What can hang from each mark:
zuku: rovan
novo: rovan
zedut: vubi
zutil: rovan
mudas: rovan
kepife: rike
vubi: rovan zedut
rovan: mudas novo rike vubi zedut zuku
rike: kepife vubi

Each row was made from one small tree. Brackets hold a mark, then the marks that hang from it, in alphabetical order. Every link used is in the known rows. Write each row's tree.
Known rows:
[kepife [rike [vubi rovan zedut]]]: [ 4.07  0.74  3.37 -1.24  3.87 -3.95 -1.24 -2.38 -1.01 -2.33  3.20 -2.87
 -2.28  0.63  1.07  1.19 -0.22  2.87 -4.44  1.80  0.01 -3.37  1.87]
[vubi [rovan mudas [rike kepife] zuku] zedut]: [ 6.15 -3.46  4.74  1.95  4.17 -2.06 -3.72 -0.75 -4.36 -4.54  2.13  1.99
 -6.70  1.12 -5.10  5.19  3.30  3.12 -3.21  3.47 -1.80 -1.10 -4.77]
[novo [rovan mudas rike [zedut vubi] zuku]]: [ 2.69 -5.61  3.12  4.89 -1.02 -1.21  2.37 -8.34  1.03 -0.44 -2.31  3.17
 -5.34 -6.72 -1.61 -0.25  1.20 -4.91 -1.02  0.20  1.21 -0.67  0.10]
[rike kepife [vubi [rovan mudas] zedut]]: [ 5.59 -0.67  4.39 -2.09  4.74 -8.52 -2.21  0.67 -3.92 -2.89  4.16 -2.51
  0.96 -0.46 -1.25  5.75  2.62  1.56 -4.36  2.15 -4.57  0.73 -4.41]
[zedut [vubi [rovan mudas rike zuku]]]: [ 0.50 -2.16  1.91  5.17 -0.94 -0.38 -0.09 -4.95  0.61 -4.55  1.38  0.38
 -3.96 -2.23 -2.05 -2.03  4.05 -3.53  0.46  0.56  2.53 -1.29 -1.03]
[zedut [vubi [rovan rike zuku]]]: [ 0.29 -1.28  1.54  4.80 -1.52  0.37 -0.45 -3.78  0.96 -3.63  1.95 -0.49
 -3.90 -0.84 -2.15 -3.14  2.91 -3.49  0.89  1.97  3.59 -0.67 -0.42]
[zutil [rovan mudas rike vubi zuku]]: [ 1.58 -3.91  1.47  0.17  0.91 -4.34 -1.19 -4.62 -2.64 -0.93 -1.43  6.77
 -0.90 -3.42 -1.57  3.01  4.25 -1.51 -1.18  3.41 -3.42 -1.08 -0.33]
[zutil [rovan mudas novo rike zedut zuku]]: [ 0.02 -4.54  0.26  2.00  0.58 -4.84 -0.06 -2.50 -0.97  1.38 -1.81  6.63
 -3.67 -3.75 -0.61  0.74  4.51 -3.44 -1.23  3.82 -1.44 -0.16  0.04]
[zedut [vubi [rovan mudas novo]]]: [-0.52 -2.04  2.68  8.50 -0.05 -1.88  0.60 -3.73  0.89 -3.71  2.18 -0.44
 -3.83 -2.51 -0.13 -2.04  3.83 -4.05  1.46 -0.94  1.74 -1.65 -1.47]
[vubi [rovan mudas novo rike] zedut]: [ 4.52 -3.36  7.44  7.80  5.83 -2.28 -2.82 -2.00 -3.01 -3.36  2.40  2.88
 -6.20  2.09 -1.51  2.88  4.35  1.72 -1.40  3.05  0.09 -1.80 -5.17]
[zuku [rovan vubi]]: [ 0.59 -1.16  2.39  2.63  1.71 -3.33 -0.30 -5.47 -4.99 -0.99 -2.09  0.76
 -0.44 -2.13  1.91 -0.81 -0.33 -1.43 -0.56  2.77 -0.11  1.84  2.15]
[rovan mudas novo [rike vubi] zedut zuku]: [ 2.69 -4.35  0.41  3.61  0.40 -7.52  0.81 -2.69 -0.25 -0.60 -3.09  6.91
 -1.33 -5.66 -0.27 -2.01  4.83 -6.51 -4.98  5.14  0.24 -2.16  0.38]
[novo rovan]: [ 2.85 -3.02  4.36  5.03  0.57 -0.58  0.52 -5.76 -0.83  2.24 -0.24  1.12
 -3.51 -3.49 -0.51 -0.65 -1.17 -0.03  0.65  0.71 -0.69 -0.51 -0.11]
[novo [rovan [rike kepife [vubi zedut]]]]: [ 5.00 -1.05  6.40  2.26  3.09 -3.24 -0.08 -5.73 -0.64  1.38  0.72  0.44
 -0.55 -2.15 -0.68  0.56 -0.82  0.38 -1.23  3.59 -0.57  0.32 -2.60]
[zedut [vubi [rovan novo rike]]]: [-0.47 -0.72  3.55  8.00  0.10 -0.47 -0.15 -3.84  1.54 -3.18  2.53 -0.67
 -3.22 -0.19 -0.09 -3.93  2.97 -4.06  1.78  1.77  4.18 -0.78 -1.62]
[zutil [rovan novo rike zuku]]: [ 0.25 -1.42 -0.08  2.68  0.31 -3.21 -1.57 -1.34 -0.73  2.62 -0.91  6.18
 -2.25 -1.65 -1.75 -2.30  3.26 -1.08  0.65  6.84 -0.58 -1.13  0.12]
[zutil [rovan novo rike vubi zuku]]: [ 1.12 -2.58  1.04  3.88  0.41 -4.44 -1.67 -1.99 -1.47  1.05 -0.88  7.15
 -1.02 -2.13 -1.35 -0.80  2.93 -2.73  0.07  6.73 -1.56 -1.65 -0.15]
[zedut [vubi [rovan mudas novo rike]]]: [-0.20 -1.53  3.87  8.09  0.66 -1.21  0.24 -4.93  1.15 -4.02  1.87  0.11
 -3.30 -1.63  0.02 -2.91  4.22 -4.07  1.32  0.41  3.02 -1.27 -2.28]
[zuku [rovan zedut]]: [-0.79 -2.07  0.97  0.29  1.01 -2.68  0.84 -4.34 -4.01  0.65 -2.13 -0.90
 -2.91 -1.77  2.51 -0.85 -0.45 -2.13 -1.24  1.66  1.47  4.09  3.20]
[mudas [rovan rike [vubi zedut]]]: [ 2.59 -3.23  6.09  3.03  1.20  0.69 -1.83 -1.77 -1.39 -2.32  2.37  3.04
  0.49  3.80  1.14  4.30  0.54  1.35 -2.14  3.00  0.83 -0.32 -1.22]
[kepife [rike vubi]]: [ 2.20  1.77  1.63 -2.24  2.25 -4.27 -0.08 -3.22 -0.10 -0.85  1.67 -2.32
  0.00 -1.22  2.01 -1.18 -1.05  1.90 -4.26  1.57 -0.10 -3.61  3.56]
[zutil [rovan zuku]]: [-0.10 -2.38 -1.92 -0.98 -1.03 -2.93 -1.12 -0.61 -1.89  2.51  0.03  3.79
 -2.80 -2.14 -2.38  0.99  2.55  0.35  0.16  3.53 -2.90 -0.23  1.90]
[vubi rovan]: [ 2.73 -2.94  3.94  3.07  1.47 -0.13 -3.24 -2.23 -3.59 -2.30  2.25 -0.28
 -3.95  1.36 -0.78 -0.31  2.01  0.58 -0.28  1.54  0.39  1.02 -1.91]
[rike kepife]: [ 1.17  0.49  2.14 -1.48  1.40 -3.68 -1.39  1.08 -2.90 -0.39  1.93 -2.18
 -1.09 -0.14 -1.51  1.72 -1.52  2.30 -1.68  1.43 -3.29  0.58 -1.75]
[zuku [rovan novo vubi]]: [ 0.39 -1.02  2.54  6.57  1.96 -4.51 -0.36 -4.46 -4.20 -0.35 -2.38  2.41
 -0.65 -2.90  2.33 -3.02 -0.06 -2.75  0.01  4.18  0.24  0.48  1.47]
[kepife [rike [vubi [rovan mudas]]]]: [ 3.63  0.34  3.17 -1.37  3.18 -4.07 -1.16 -4.33 -1.18 -2.88  1.86 -2.15
 -0.92 -1.58  1.86 -0.66  0.53  1.51 -4.28  0.76 -0.24 -3.17  1.69]

Which tree is each row?
[ 2.22 -3.85  1.51  2.90 -1.87 -1.62 -1.04 -0.02  0.43  0.25  0.09  4.88
  0.48 -0.08  1.04 -1.46  1.73 -3.60 -3.19  5.77  2.76  0.11  0.84]
[mudas [rovan novo [rike vubi] zedut zuku]]
[ 3.63 -0.78  6.68  1.02  4.23 -4.09 -1.76 -1.27 -3.09 -3.05  2.16  0.89
 -0.43  2.57 -1.39  5.39 -0.65  1.42 -3.21  4.06 -1.97 -0.68 -3.35]
[rovan [rike kepife] [vubi zedut]]
[-0.75 -1.18  3.01  0.02  2.36 -3.65  1.66 -7.22 -2.72 -2.67 -2.42 -1.31
 -1.83 -3.28  2.31 -0.06  0.94 -3.55 -1.63  0.76  2.03  4.13  0.09]
[zuku [rovan mudas [rike kepife] [zedut vubi]]]
[ 1.34 -1.98  0.16  1.87  1.37 -6.58 -0.72 -3.12 -0.88  1.54 -1.44  7.22
  0.23 -4.34 -0.80 -0.98  5.75 -2.17 -0.86  5.77 -2.33 -1.72 -0.56]
[zutil [rovan mudas novo [rike vubi] zuku]]
[-0.37 -2.22  2.52  5.66 -0.35 -1.08  0.61 -4.54  0.35 -4.23  2.51 -1.61
 -3.65 -1.97 -0.41 -0.56  3.73 -3.16  1.04 -1.89  1.48 -0.67 -0.97]
[zedut [vubi [rovan mudas]]]
[ 3.12 -5.34  0.05  3.42 -1.06 -4.92 -0.43 -3.05 -3.69 -3.38 -2.11  6.17
 -2.32 -5.99 -2.99  3.08  2.59 -2.06 -3.47  0.72 -5.02 -4.34  0.98]
[rovan mudas vubi zuku]
[ 1.12 -2.26 -0.39 -5.28  0.12 -5.90 -0.84 -1.06 -1.48  1.69  0.18  2.46
 -0.11 -1.73 -1.13  2.08  2.65 -2.57 -2.64  5.21 -1.65  2.74  0.42]
[zutil [rovan [rike kepife vubi] zedut zuku]]
[ 2.49 -0.93  4.24  0.00  3.32 -5.09  0.03 -6.27 -1.35 -1.75 -0.72  2.94
  2.57 -2.04  1.36  0.01  4.60 -0.47 -3.18  2.40 -0.58 -0.95 -1.67]
[rovan mudas [rike vubi]]
[ 4.99 -5.97  3.29  6.27 -0.45 -2.92  0.52 -7.01 -2.20 -0.60 -2.33  5.15
 -3.62 -7.63 -2.43  1.62  0.37 -2.36 -1.13  0.33 -3.68 -3.07 -0.06]
[novo [rovan mudas vubi zuku]]
[-0.49 -3.30  1.63  0.61  1.84 -3.83  1.32 -6.02 -4.52 -0.66 -3.07  0.26
 -3.00 -3.71  2.67  0.64  1.10 -2.20 -1.94 -0.16 -0.06  3.34  2.34]
[zuku [rovan mudas zedut]]
[ 2.21 -0.66  4.53  5.63  3.85 -6.74  0.10 -4.79 -0.37 -0.76 -1.31  5.26
  2.19 -3.24  1.96 -3.08  4.98 -2.45 -2.27  4.31 -0.07 -2.92 -2.53]
[rovan mudas novo [rike vubi]]
[ 5.24  0.29  4.12  0.39  4.34 -8.64 -2.55  2.49 -3.04 -1.52  4.52 -2.23
  0.77  0.46 -1.19  3.10  1.72  0.78 -3.39  4.45 -3.24  0.33 -4.19]
[rike kepife [vubi [rovan novo] zedut]]
[ 4.10 -1.57  2.07  0.21 -0.05 -3.48 -2.56 -1.49 -3.11 -3.05 -0.79  3.86
 -0.36 -1.37 -3.87  0.53 -0.46 -1.34 -3.47  6.33 -1.69 -1.68 -1.31]
[rovan [rike kepife] vubi zuku]
[ 3.81 -4.48  1.95  7.19  0.76 -2.37 -3.10 -1.58 -3.54 -2.86 -0.15  4.34
 -5.56 -3.10 -2.76 -1.79  4.09 -1.31 -0.92  2.71 -1.16 -2.35 -2.23]
[vubi [rovan mudas novo zuku]]
[ 0.21 -3.54 -1.44 -0.60 -0.23 -4.08 -0.50 -2.27 -2.37  1.18 -0.86  4.97
 -2.91 -4.17 -2.17  2.69  4.19  0.20 -0.45  1.62 -4.36 -1.01  0.94]
[zutil [rovan mudas zuku]]
[ 4.20 -2.94  3.40  4.46 -0.32  0.32 -0.41 -6.45 -0.53  1.79 -1.94  3.95
 -3.87 -3.86 -2.80 -2.82 -0.58 -0.66 -0.15  4.27  0.86 -1.28 -0.13]
[novo [rovan rike zuku]]
[ 2.74  1.59  2.13 -1.89  3.29 -4.71  0.22 -1.92 -0.16 -0.85  2.55 -2.52
 -1.30 -0.11  1.27  1.22 -1.00  3.18 -4.73  1.68 -0.60 -4.14  3.29]
[kepife [rike [vubi zedut]]]
[ 0.17 -4.04  2.45  0.95  1.79 -5.27 -0.21 -3.93 -2.94 -0.43  0.28  3.99
 -0.45 -3.01  0.80  5.00  3.67 -0.81 -0.35 -0.13 -5.05 -0.31 -0.36]
[zutil [rovan mudas vubi]]
[ 4.52  0.76  0.63 -2.81  1.23 -5.35 -1.81  0.33 -1.72 -0.46  0.53  2.12
  0.37 -0.58 -4.10  0.44  1.29  0.90 -4.41  7.80 -1.14 -1.25 -0.96]
[rovan [rike kepife [vubi zedut]] zuku]
[ 0.97 -1.23  3.01  7.03  3.07 -4.97 -0.13 -3.33 -4.36 -0.24 -1.47  2.20
 -2.02 -1.79  1.66 -0.52 -0.02 -1.43 -0.48  4.21 -0.24 -0.01  1.25]
[zuku [rovan novo [vubi zedut]]]
[ 3.74 -1.88  0.40 -0.40  0.60 -5.04 -0.60 -4.72 -1.47 -1.61 -2.42  5.73
  0.72 -4.48 -2.22 -1.22  4.90 -1.38 -4.13  4.78 -1.21 -2.70 -0.02]
[rovan mudas [rike vubi] zuku]
[ 3.97 -3.80  1.21  2.29  0.72 -7.15 -1.14 -1.70 -2.23 -1.32  0.69  2.31
 -0.14 -3.63  0.16 -0.79  4.65 -4.41 -3.61  3.26 -1.10 -0.34 -0.27]
[rike [vubi [rovan mudas novo zedut zuku]]]
[ 0.54 -0.51  3.37  1.44  3.47 -2.24 -0.09 -8.09 -4.21 -1.26 -3.46  1.89
 -1.00 -2.39  1.91 -1.98  1.82  0.08 -0.86  2.77  1.25  2.00  0.19]
[zuku [rovan mudas rike]]
[ 3.49 -4.32  6.48  4.33  3.66 -2.98 -2.65 -2.90 -3.28 -3.95  0.97  1.30
 -4.25 -0.30  0.34  0.39  2.99 -2.66 -2.13  1.83  0.65  1.68 -4.98]
[vubi [rovan mudas novo [rike kepife] zedut]]
[ 2.81 -0.62  6.03  0.65  2.71 -3.44 -1.97 -3.04 -2.97 -3.15  0.88  1.10
  1.47  0.97 -0.38  1.81 -0.70 -0.55 -2.54  3.96 -1.21  0.06 -2.95]
[rovan [rike kepife] vubi]
[ 3.28 -2.66  2.61 -0.48  1.23 -5.58 -1.26 -2.06 -2.23 -0.95  2.38 -0.99
  0.95 -0.56  1.53  0.28  3.24 -2.93 -3.16  2.38 -0.02  2.00  0.05]
[rike [vubi [rovan zedut]]]
[ 0.23 -2.06 -0.51 -1.36 -2.31 -2.35  0.75 -0.94  0.80 -2.02 -0.07 -0.20
 -3.90 -1.82 -3.08 -0.45  0.14 -4.96 -3.11  3.43  2.38  1.13  0.65]
[rovan [rike kepife] [zedut vubi] zuku]
[ 5.05 -2.56  7.69  6.31  6.45 -3.21 -3.23 -0.80 -3.55 -3.93  2.91  1.62
 -5.63  2.07 -2.11  3.92  3.38  2.29 -1.86  3.21 -0.99 -1.15 -6.61]
[vubi [rovan mudas novo [rike kepife]] zedut]
[ 1.28  2.22  3.13  2.46  3.68 -5.61 -0.86 -4.58 -3.30  0.36 -2.19  0.87
  1.98 -1.87  2.25 -5.02  0.47 -1.63 -0.91  6.97  1.79  2.26 -0.59]
[zuku [rovan novo [rike kepife vubi]]]
